What can hang from each mark
D: N
Q: G
V: N
N: D W
U: B
Y: B
L: B
B: D E G V
W: B N
Z: B

Every row comes from one small tree of marks. Brackets hold a mark, then the marks that hang from it, in alphabetical order. Every link used is in the known rows. Which tree was each row made from?
Known rows
[Z [B E [V N]]]: 1.70  0.42  -2.03  0.99  -0.50  0.60  -1.03  -1.19  0.09  -1.97  5.03  4.56  -0.01  0.95  -3.27  -3.11  2.18  2.78  0.59  0.31  1.15  -0.28  0.28
[N D [W [B G V]]]: 0.78  2.16  -2.71  1.37  -3.47  -1.10  1.17  2.60  -0.47  -2.21  1.25  5.28  1.93  1.32  -2.44  -0.33  -1.63  2.64  -0.44  -0.21  1.65  -0.47  -0.27
[W [B G] [N D]]: 0.51  3.03  -0.82  1.13  -4.28  0.09  -0.30  2.14  -3.87  -2.05  1.75  3.22  1.59  3.18  -1.00  -1.60  -0.95  1.27  0.55  0.19  1.50  1.43  -0.71
[B V]: -2.22  1.88  -0.31  -0.28  -2.49  0.53  -2.12  -0.12  0.79  -2.35  3.12  4.72  0.49  2.22  -2.36  -1.44  -0.97  3.22  2.26  -0.50  1.03  0.10  -1.67
[W B N]: -1.21  3.39  0.07  -0.89  -3.02  -0.13  -2.07  0.81  -3.26  -1.57  3.34  0.71  1.59  2.94  -0.82  -2.37  -0.78  1.16  1.45  -0.62  2.15  1.72  0.00
[V [N D [W B]]]: 2.33  2.58  -1.17  0.81  -1.63  -0.83  1.14  1.22  -1.47  -2.21  1.78  2.75  2.03  1.83  -0.97  -1.25  -2.83  0.80  2.13  0.29  0.19  -1.06  0.06
[V [N W]]: 0.54  1.92  0.40  0.95  -0.78  -0.34  -0.27  0.46  0.37  -2.85  2.81  4.06  0.60  1.47  -1.03  -1.47  -2.49  1.37  3.18  0.76  0.94  -0.28  0.07
[Q G]: -3.16  2.49  1.41  -2.73  -2.79  0.63  -2.49  1.82  -0.07  -2.78  1.55  4.45  0.15  3.02  -2.18  -0.21  -1.33  1.52  3.65  0.38  1.64  -0.10  1.42
[L B]: -3.86  3.37  1.51  -1.45  -2.66  0.82  -2.31  1.74  -0.06  -3.81  1.18  2.01  0.42  2.85  -0.80  -0.75  -0.79  1.68  2.84  0.63  0.71  0.22  -1.73
[W N]: -1.92  2.77  0.61  -0.63  -2.93  0.78  -2.10  0.50  -2.22  -2.12  3.22  2.83  0.39  3.21  -0.93  -1.85  -1.31  1.33  3.04  -0.02  1.75  1.37  -0.33
[Y [B D G [V N]]]: 2.00  -0.81  -1.88  1.22  -0.53  1.59  -0.51  0.75  -0.11  -3.05  1.18  5.55  -0.39  1.60  -1.94  -0.06  -1.61  3.24  -0.49  2.03  0.93  0.65  -1.97
[D [N [W B]]]: -2.78  3.31  0.32  -1.25  -0.35  -0.72  -0.53  2.03  1.29  -3.41  2.03  3.01  1.98  0.60  -1.12  -1.88  -1.78  1.31  3.16  -0.90  -0.23  -0.02  0.87
[B D]: -2.98  1.97  0.03  -1.91  -1.99  1.18  -2.16  0.79  -0.46  -2.40  0.87  3.18  0.51  2.68  -1.17  -0.99  -1.56  1.04  3.44  -0.34  0.40  -0.04  -1.58
[D [N [W [B E V]]]]: -1.24  2.26  -1.49  -1.47  -0.56  -0.87  -0.01  0.96  1.75  -2.01  3.61  4.67  2.17  -0.45  -3.39  -1.35  2.32  1.74  1.19  -1.20  0.58  -0.63  1.08
[Z B]: -3.13  1.72  0.28  -0.32  -1.48  0.75  -2.24  0.52  -0.07  -3.05  2.59  3.36  -0.34  1.88  -1.62  -3.39  -1.86  2.32  3.22  -0.30  0.25  0.07  -0.45
[B D E G [V N]]: 2.21  -0.48  -2.38  1.38  -1.68  0.70  -0.50  -0.26  -0.25  -1.75  2.90  6.04  0.26  1.26  -2.92  -0.46  2.92  2.24  -0.37  0.92  1.43  0.78  -1.27
[Y [B V]]: -2.20  0.70  -0.09  -0.83  -1.53  1.57  -1.44  0.73  0.63  -3.28  2.00  5.16  -0.25  2.52  -2.68  -0.15  -2.27  3.44  1.14  0.31  1.14  -0.14  -1.56
[B E G]: -2.26  0.89  1.19  0.76  -3.31  0.81  -1.63  2.09  0.33  -2.61  2.05  6.48  -0.19  2.44  -3.13  -0.28  1.93  1.70  2.22  -0.22  1.70  1.57  -1.20
[L [B E V]]: -2.29  2.30  -0.36  -1.48  -2.69  0.67  -1.57  0.76  0.33  -2.86  2.65  3.62  0.57  2.18  -3.07  0.00  3.21  2.38  0.44  0.43  1.86  -0.11  -1.14
[L [B [D N] G V]]: -3.15  2.23  -1.17  -1.01  -0.58  1.23  -1.30  1.43  1.26  -4.48  0.83  4.11  0.96  0.68  -0.75  -0.44  0.88  2.83  0.48  1.18  -0.30  0.35  -1.44
[N W]: -2.55  2.33  0.77  -0.57  -1.92  -0.15  -0.74  1.77  0.79  -2.82  1.86  4.15  0.42  1.90  -1.54  -1.09  -2.32  1.24  3.56  -0.29  1.15  -0.29  0.10
[Y [B D E]]: -1.93  0.43  0.05  -2.85  -1.39  1.98  -1.25  1.46  -0.49  -2.48  -0.38  4.58  -0.05  2.39  -2.83  0.94  1.21  0.51  1.98  0.36  0.67  -0.13  -1.36
[V N]: -0.62  1.88  0.86  0.76  -1.23  0.88  -1.62  -0.22  0.14  -2.77  3.20  3.57  0.22  2.56  -1.04  -1.64  -1.87  1.91  3.46  0.66  0.13  0.63  -1.34
[D [N [W [B V]]]]: -1.78  2.55  -1.47  -0.99  0.03  -1.00  -0.19  1.13  1.88  -2.92  3.31  3.81  2.21  -0.04  -1.74  -1.82  -1.26  2.03  1.71  -1.01  0.09  -0.50  0.91
[W [B G V]]: -0.85  1.61  -1.17  1.61  -3.31  -0.56  -1.54  1.22  0.15  -2.85  2.73  3.87  1.20  1.57  -2.34  -1.27  -0.34  3.62  -0.12  -0.53  2.12  1.73  -1.34
[U [B V]]: -2.68  2.60  -2.30  -0.38  -2.76  2.51  -1.91  0.59  0.73  -2.58  3.10  4.57  0.27  1.77  -2.62  -2.91  0.15  2.37  1.74  -0.64  0.97  0.26  -1.05
[B [D N] E G]: -3.08  1.15  0.08  -1.50  -0.72  1.56  -0.94  1.78  1.12  -3.07  0.62  6.42  0.29  1.25  -2.27  -0.37  3.07  0.87  2.74  0.17  -0.55  0.68  -1.30

Which tree is each row?
-0.10  3.79  -0.86  -0.93  -3.58  0.40  -0.58  1.59  -4.09  -1.52  1.78  1.89  2.02  3.50  -0.74  -1.68  -1.23  1.01  1.42  -0.21  1.02  0.34  -0.50 : [W B [N D]]
1.12  1.43  -1.58  0.96  -4.03  -0.52  -1.03  0.87  -2.36  -1.07  4.25  3.94  1.61  1.70  -2.91  -1.51  3.44  2.27  -1.81  -0.48  3.63  2.28  0.55 : [W [B E G V] N]
-2.11  2.01  -2.45  -2.13  0.27  0.34  -0.12  0.58  1.65  -2.78  1.93  5.06  1.28  -0.10  -1.58  -0.55  -1.23  1.62  2.41  -0.34  -0.48  -1.43  0.15 : [B [D [N W]] V]
2.34  -0.04  -3.63  -0.02  -0.54  0.82  -0.89  -1.50  -0.67  -1.30  3.64  3.54  0.26  0.57  -2.67  -3.00  2.23  2.18  0.21  0.45  0.65  -1.22  -0.22 : [Z [B D E [V N]]]
-4.14  2.54  -1.44  -3.26  -0.54  3.70  -1.20  1.37  0.68  -2.41  1.40  5.02  0.70  1.02  -2.41  -2.18  3.31  -0.25  3.23  -0.75  -1.02  0.00  -0.71 : [U [B [D N] E]]
1.25  2.84  -2.41  1.15  -4.23  0.10  0.27  1.20  -3.62  -1.54  2.45  3.92  1.93  2.65  -1.66  -1.44  -0.57  2.57  -1.31  -0.23  1.71  1.16  -0.74 : [W [B G V] [N D]]
-1.37  0.59  -3.52  -0.24  -3.13  2.66  -1.09  1.62  -0.04  -1.78  2.05  6.11  0.21  1.12  -3.68  -1.46  3.79  1.59  -0.31  -0.43  2.06  0.65  -1.20 : [U [B D E G V]]
-1.12  1.03  -2.20  -1.76  -2.52  0.92  -1.25  -0.12  -0.10  -1.06  2.01  4.46  0.74  1.91  -3.07  -0.21  2.38  1.73  1.53  -0.67  1.23  -0.51  -1.21 : [B D E V]
0.96  2.80  -0.54  0.42  -4.70  0.39  0.15  2.14  -3.89  -1.16  1.90  4.05  1.83  2.99  -2.44  -0.74  2.34  0.69  0.00  -0.04  1.68  1.51  -0.12 : [W [B E G] [N D]]
-3.29  2.82  -0.75  -2.93  -0.42  0.55  -1.70  0.99  -0.14  -2.89  0.99  1.64  1.74  1.39  -0.50  -1.59  -0.65  1.22  3.17  -0.87  -1.42  0.20  -1.02 : [W [B [D N]]]
1.18  2.09  -3.25  -1.96  -3.21  -0.26  -1.14  -0.13  -3.31  -0.03  3.40  1.61  2.02  1.89  -2.59  -1.33  2.97  1.20  -0.88  -1.06  2.62  0.62  0.38 : [W [B D E V] N]
-3.62  2.27  0.50  -1.82  -0.98  1.49  -1.19  2.38  0.91  -4.23  0.06  4.55  0.61  1.23  -1.35  0.21  3.84  0.72  1.58  1.13  -0.29  0.66  -1.28 : [L [B [D N] E G]]
-1.52  1.22  -3.56  -2.29  -2.26  2.92  -1.31  0.79  -0.30  -1.50  2.44  4.94  0.74  1.21  -3.61  -1.57  3.35  1.07  0.67  -0.86  1.46  -0.25  -0.97 : [U [B D E V]]
2.96  2.03  -1.32  0.01  -1.66  -0.81  1.73  1.28  -1.37  -1.28  1.74  3.76  2.01  1.69  -2.45  -0.58  0.84  0.15  1.40  0.12  0.87  -1.09  0.49 : [V [N D [W [B E]]]]
-1.28  0.33  -1.80  -0.08  -2.92  0.71  -1.11  0.87  0.15  -1.82  1.80  6.25  0.46  1.45  -3.35  0.09  2.66  2.25  -0.03  -0.12  1.81  0.59  -1.50 : [B D E G V]
-1.51  1.81  -2.23  -0.32  -0.86  0.23  -1.12  1.22  0.53  -2.83  1.71  4.05  1.55  0.68  -1.30  -1.49  0.22  2.74  0.13  -0.41  -0.05  1.01  -1.48 : [W [B [D N] G V]]
-0.43  -0.78  -1.66  -0.88  -2.04  1.74  -0.67  1.78  0.22  -2.63  0.20  6.89  -0.23  1.74  -3.74  0.82  1.99  2.42  -0.88  0.91  1.55  0.39  -1.49 : [Y [B D E G V]]
2.95  1.02  -1.84  0.63  -0.38  0.89  1.94  0.73  0.04  -2.78  1.60  6.13  0.73  1.61  -2.13  0.30  -3.37  2.44  0.93  1.81  0.03  -2.00  -0.23 : [Y [B [V [N D W]]]]
-2.85  0.30  0.76  -2.10  0.15  2.44  -0.78  2.64  1.17  -3.82  -0.43  6.84  -0.12  1.26  -2.46  0.61  2.14  1.10  1.64  0.93  -0.95  0.54  -1.29 : [Y [B [D N] E G]]
-0.97  0.27  -3.26  1.01  -1.58  0.68  -1.45  0.62  -0.49  -2.77  2.09  4.66  0.02  0.89  -1.98  -2.81  -0.88  3.14  -0.33  0.08  1.31  0.09  -1.00 : [Z [B D G V]]
-2.96  2.09  -3.22  -0.33  -0.48  3.20  -0.95  1.34  1.32  -3.32  1.59  5.98  0.51  0.19  -2.08  -2.40  0.90  2.15  0.98  -0.30  -0.64  0.61  -1.49 : [U [B [D N] G V]]
0.57  3.40  -0.84  -1.53  -3.95  0.47  -0.11  1.14  -4.21  -0.54  2.08  2.84  2.03  3.37  -2.20  -0.93  1.98  0.20  1.32  -0.61  1.69  0.41  -0.25 : [W [B E] [N D]]
-2.39  2.39  -1.80  -2.01  -2.11  0.69  -1.60  0.59  -0.32  -3.02  1.13  1.92  0.85  2.07  -1.02  -0.43  -0.11  2.19  0.64  0.59  0.90  -0.70  -1.52 : [L [B D V]]
2.68  0.58  -3.11  -0.27  -0.79  -0.36  0.57  -0.28  0.26  -0.87  3.10  5.05  0.93  0.30  -2.67  -0.53  1.45  1.01  0.95  0.41  1.80  -1.38  0.57 : [B D E [V [N W]]]
-1.60  -0.51  0.39  -1.16  -1.80  1.84  -0.84  2.61  -0.45  -3.07  -0.66  6.13  -0.41  2.46  -2.72  0.88  1.53  1.15  0.63  1.21  0.99  0.94  -1.79 : [Y [B D E G]]
-2.88  1.69  1.70  0.11  -3.21  0.74  -1.42  2.79  0.13  -3.84  1.03  4.56  0.09  2.21  -2.14  0.32  3.50  1.55  0.98  1.05  1.95  1.31  -1.19 : [L [B E G]]
-1.07  -0.33  0.01  0.46  -2.53  1.55  -0.91  1.75  1.01  -3.01  1.64  7.53  -0.43  1.97  -4.23  0.63  2.19  3.12  -0.24  0.47  1.75  0.94  -1.15 : [Y [B E G V]]
3.00  1.56  -2.33  2.75  -2.29  -0.13  0.47  0.33  -1.50  -2.04  2.61  4.73  1.51  1.94  -1.78  -1.22  -0.69  3.33  -0.46  0.61  0.17  0.61  -1.77 : [W [B G [V [N D]]]]
-0.43  2.97  -1.61  -1.73  -2.76  -0.12  -1.74  0.62  -4.12  -1.29  1.74  -0.08  1.79  2.70  -0.13  -1.94  -1.17  0.35  1.13  -0.40  2.16  1.14  -0.26 : [W [B D] N]
-3.64  2.02  0.06  -3.07  -0.40  1.70  -1.47  0.73  1.00  -2.27  1.04  4.93  0.75  1.61  -2.13  -0.71  2.34  0.34  3.88  -0.70  -1.30  -0.38  -0.99 : [B [D N] E]
2.60  0.23  -3.04  2.58  -0.59  -0.52  0.73  0.77  0.22  -2.23  2.41  5.37  0.71  0.38  -1.58  -0.79  -1.86  2.44  -0.17  1.40  1.76  -0.07  -0.20 : [B D G [V [N W]]]
-2.29  2.70  0.24  -2.00  -0.24  -0.73  0.02  1.67  1.55  -2.68  2.19  4.20  2.05  0.31  -2.48  -1.32  2.06  0.35  2.82  -1.03  0.21  -0.15  1.11 : [D [N [W [B E]]]]
-2.98  1.43  -1.27  -1.28  -1.05  3.62  -1.07  2.37  0.84  -3.14  0.76  6.56  0.52  0.51  -2.47  -2.11  4.14  0.13  2.16  -0.34  -0.35  1.08  -0.99 : [U [B [D N] E G]]
-1.81  0.74  0.35  1.11  -2.41  1.01  -1.72  1.58  0.02  -2.91  2.39  5.86  -0.44  1.33  -2.87  -2.84  2.43  1.92  1.34  -0.22  1.29  0.96  -0.03 : [Z [B E G]]
-3.47  1.33  -1.03  -0.41  0.52  1.68  -1.39  1.64  0.79  -3.99  1.02  4.85  -0.04  0.34  -0.80  -3.29  -0.57  1.98  2.47  0.39  -1.36  0.50  -0.90 : [Z [B [D N] G]]
1.77  0.65  -2.56  -0.47  -1.16  0.73  -0.84  -1.24  -0.39  -1.16  3.16  4.28  0.66  1.53  -2.71  -0.60  2.49  1.71  1.01  0.24  1.13  -0.31  -1.22 : [B D E [V N]]
-0.07  1.01  -1.36  -0.14  -2.89  -1.07  0.23  2.98  -0.73  -1.79  0.78  3.94  1.42  0.82  -2.29  -0.26  2.13  0.13  0.02  -0.40  2.71  0.57  0.54 : [N [W [B D E G]]]
-1.14  2.29  -0.08  -1.19  -2.53  -1.13  -0.50  1.89  -0.12  -1.81  2.48  3.30  1.62  1.20  -2.72  -0.93  1.63  0.42  1.78  -1.08  2.14  0.08  0.77 : [N [W [B E]]]
